Known rows, with every step that occurs:
kika > rilo: [ -4   7   5   8   3  -1  -8   1  11  -3  -2  -8  -7  -5 -16  -3   2   4
  -2  -8  -9  20  -3   7]
boziz > rilo > dula: [ -9   5 -14   2  -6  -6 -10 -15  -1  -4   0  -3  10   8   2  12 -11  24
  -8  -1  -9  10  -5  -8]
padob > rumud > kika > rilo > dula > ledus: [ -1  -4 -11  -5   6 -22   2  -2 -11  -3  -3   7  -2   7  -1  -3   3  -7
   7  10 -16  -7  10 -15]
kika > rumud > dula: [ 11  -5   2  13   5   9  -7  -8  -3   5  -3   2  -3  -6  -6  -9 -16  -7
 -25   1   9  -8   8   1]
kika > rumud > pere: [ 15  -5  24  15  16   4   3 -17  12  -2   5  16 -18 -17  -5 -17  -5 -11
 -25   2   3  15  -9  22]
boziz > rilo: [ -6   7   1   8   3   1  -3  -8   9  -9   6  -5   5   5 -14   1   1  10
  -3  -5   2  21 -12   5]
padob > rumud: [  9  -4   8  -9   2   8   8  -2  10  -5  -1  10   8   6 -10  -6   6  -5
 -14   5   9   2  -8  24]
ledus > rumud > kika > rilo > dula: [  7  -1 -16   3   1 -24 -10   4  -5   8   1  -6  -8   4   9   3  -7   2
   4 -26 -24  -1   3  -7]
boziz > rilo > dula > ledus > rumud > padob: [ -2   0 -18  10 -13  -5  -2 -18  -5   6  -9 -17  16  -9  15   6  11   8
  14  11  -2   2  11 -12]
rilo > gorus: [  1   2  13  -7  -5   1  -6   8  19  -8  -7   4  11 -15   4   4   3  14
   1  -7 -11   3   9  -2]
rilo > kika > rumud: [  6  -4   9  -1 -13   7  11   5  -4  -4  11  13 -21  -3  -6  -4  -1  -4
 -12 -18  20 -11 -10   7]
dula > boziz > rilo > kika > rumud > padob: [-14   6  -8  -5 -15   1  14   8 -18   5  11  -5 -28  13  -9  21  16  -5
  13  -6  19  -9 -20  -3]
dula > ledus > rumud: [  9  -6  24  13   2   8  11   1  17  -5 -13  -7  12 -25   1 -28  11  -7
   9   5  17   5   5  10]
rumud > padob: [ -8  -2  -1 -11 -22  23  -6  -1   9   7   1  -3  -6 -12   5   8  14  -3
   3   6 -10  13   4  14]
padob > rumud > kika > rilo: [  6   1  -5  -6  13 -16   1   6  -2  -2  10   6 -13  19 -17  -1   6 -16
   0 -13 -13   5  -8   9]
ledus > rumud > dula: [ 14  -7  -1   9   7  13  -9  -1   7   7  -6  -8  13  -8   7 -10 -11  -4
 -11  -5   7  -1  13  10]
rilo > dula: [ -6  -4  -2  -9 -15   8  -9  -6   6   1  -6   5   6  -7  11   3 -10  17
 -12   5 -12   1   5   1]
rilo > dula > rumud: [  6   3  -5  -8  -8   1  -1 -11  -6  -8  -3  17  17   7  10  -1  -7   4
 -17  14 -13  -9  -1   1]
dula > rumud: [  9   5  10  -2   1   8   7  -3   4 -13   2  15  12   5  -6 -12   4 -11
 -11   9  -2   2  -9  15]
rumud > dula > boziz > rilo: [-18   5  -2   5  15   7  -7   3  -2   1  -2 -14   6  11  -8   7  -8   6
   5  14   7   7  -3  -7]
luvim > rumud: [ 10   0  17  -5   5   7   5  -9  13   2   5  10   5  -6 -13  -9   1   5
  -7   3  12  10  -2  10]
rilo > dula > boziz: [-18  -2   9 -15 -10   8   0   9   5   2 -15  -1  -1  -4  10   7  -4  15
   3  15  -5  -5  -4  -1]
rumud > kika: [ -6  -5   8 -10  -5   6  -1  10   9  -2  12   8 -13  -2   1  -6   2  -8
   5 -10 -13   8  -3   6]

Rows:
[  4   5  -5 -10 -14  16   2  -6  -3  -2   4   9   7   3   3   2  16 -17
  -3  16 -12   3  -1  15]  dula > rumud > padob
[ -3  -5   4 -12  14  14   4  10   0   4 -10   2   9  12  -5   0  -4 -10
  -6  24  14 -12   0  11]  padob > rumud > dula > boziz
[-18   7   0  -4  -1  -7  -7   8   0   4 -16 -11  -8   1  -3  10  -4  16
   6   7 -14   3  -4  -9]  kika > rilo > dula > boziz
[  7  -4  12 -13   6  -2   6   0   5   3  17  15  -8   2  -8  -7   2  -6
   3  -6   0   5  -2   3]  luvim > rumud > kika
[  4   0 -11 -15  -7  -8  -1  -2 -13  -7   9  23   4  15  15   0  -7  -7
  -7   5 -26 -14  -1  -7]  rilo > dula > rumud > kika
[  6  -8   3 -16   4   0   9   7   3  -4  11  16  -6  14  -5  -4   6 -17
  -4  -5  -4  -3  -8  17]  padob > rumud > kika
[  1  -5  -6  -9 -29  15   6   3 -11   8  13   8 -27  -5   2  11  12 -10
  -4 -12  10 -11  -2   7]  rilo > kika > rumud > padob
[ -6   1  -9   3  10   3   3  14 -10   4   6 -14   2  16   4  11  -7   2
  13 -10  25  -9  -6  -5]  ledus > rumud > dula > boziz > rilo > kika
[ -6   3  -1   0   4  -9  -8   9   3  -2  11  -2 -20   3 -10  -1   2  -7
   8 -18 -21  16  -3  -1]  rumud > kika > rilo
[ -2   4  -3  14  21  -1  -2   4  -1   5  -7 -21  13  10  -3   1  -7   0
   6   1  16   2  -5   0]  ledus > rumud > dula > boziz > rilo
[  2 -12   3   0  -6  -7   4   3   0   1  -6   1   4 -14  21 -15   0  -4
  14   1  -7 -11  13 -11]  rilo > dula > ledus > rumud > kika
[ 15   6  -1   5  10 -30  -8  18   8   0   0  -8  -3  -4   2   4   6  -1
  16 -38 -23   0   7  -8]  ledus > rumud > kika > rilo > gorus
[  3  -7   9   5 -13  16   7  -1  11   6 -11 -11   6 -27  10 -14  24 -12
  17  11   7   5  13  10]  dula > ledus > rumud > padob
[  5   0  -1  18   2 -13  -3  -6   3   1 -19 -14  10 -18   4 -13   0   8
   6   2  -3   2  13 -10]  kika > rilo > dula > ledus > rumud
[ -9   7   7   3   1  -7  18  11 -12  -6   9   0 -22  14 -17   7   4   0
   5 -13  29  -9 -27  -4]  dula > boziz > rilo > kika > rumud
[  8  -4  -2  -2 -16  15  -1   1  10  11  -4 -10   1 -13   9   0  16  -8
   4  -7  -1   7   3  21]  ledus > rumud > padob
[  2 -10   5   9  -4  14   5   0 -13  -1   3   7  -8 -14   2 -14  -8 -11
  -6   9  27 -20  18 -15]  rilo > kika > rumud > dula > ledus
[-13   2  -4  10  -4  -5  -2 -17   0  -9  -6  -4  16  -5   2  -2  -3  19
   4  18  -1   9   6 -19]  boziz > rilo > dula > ledus
[  3   8  -3   9  21 -15  -6  11   3   1 -13 -21  24   4   4  13  -5  12
  13  -6   6  -9   7 -15]  ledus > rumud > dula > boziz > rilo > gorus
[ -5  -6   5  -4  -2  14   7  16 -15   6   2   4 -20   3  -1   3 -10  -8
  -5   1  25 -25  -1  -6]  rilo > kika > rumud > dula > boziz
[  3   1 -17  12   3  -1  -4  -8 -21   0  17   2  -9  14  -9   8 -17   1
 -17 -15  21 -11  -1 -13]  boziz > rilo > kika > rumud > dula
[-13  10  -4   1  16  -7 -11  10   1  -3  -9 -14  17   6   0  20  -7  17
  11   7  -3  -3   9 -22]  rumud > dula > boziz > rilo > gorus
[ -1  11 -33  -5 -15  -5  -7 -22 -19  -1   5   4  17  21   9  22   4   4
  -6  15 -21   0  -2  -7]  boziz > rilo > dula > rumud > padob
[  8  -3   5  23  19 -13   0 -28   7  -4  -3  -2  15 -15  16 -13  -5   9
   0  14   0  18   4  -2]  boziz > rilo > dula > ledus > rumud > pere
[ -8   5  -2 -15  11 -24   1   7 -10  12   2   2 -16  12  -6  11  -5   6
  15   2 -14  -4  -3 -19]  luvim > rumud > kika > rilo > dula > boziz
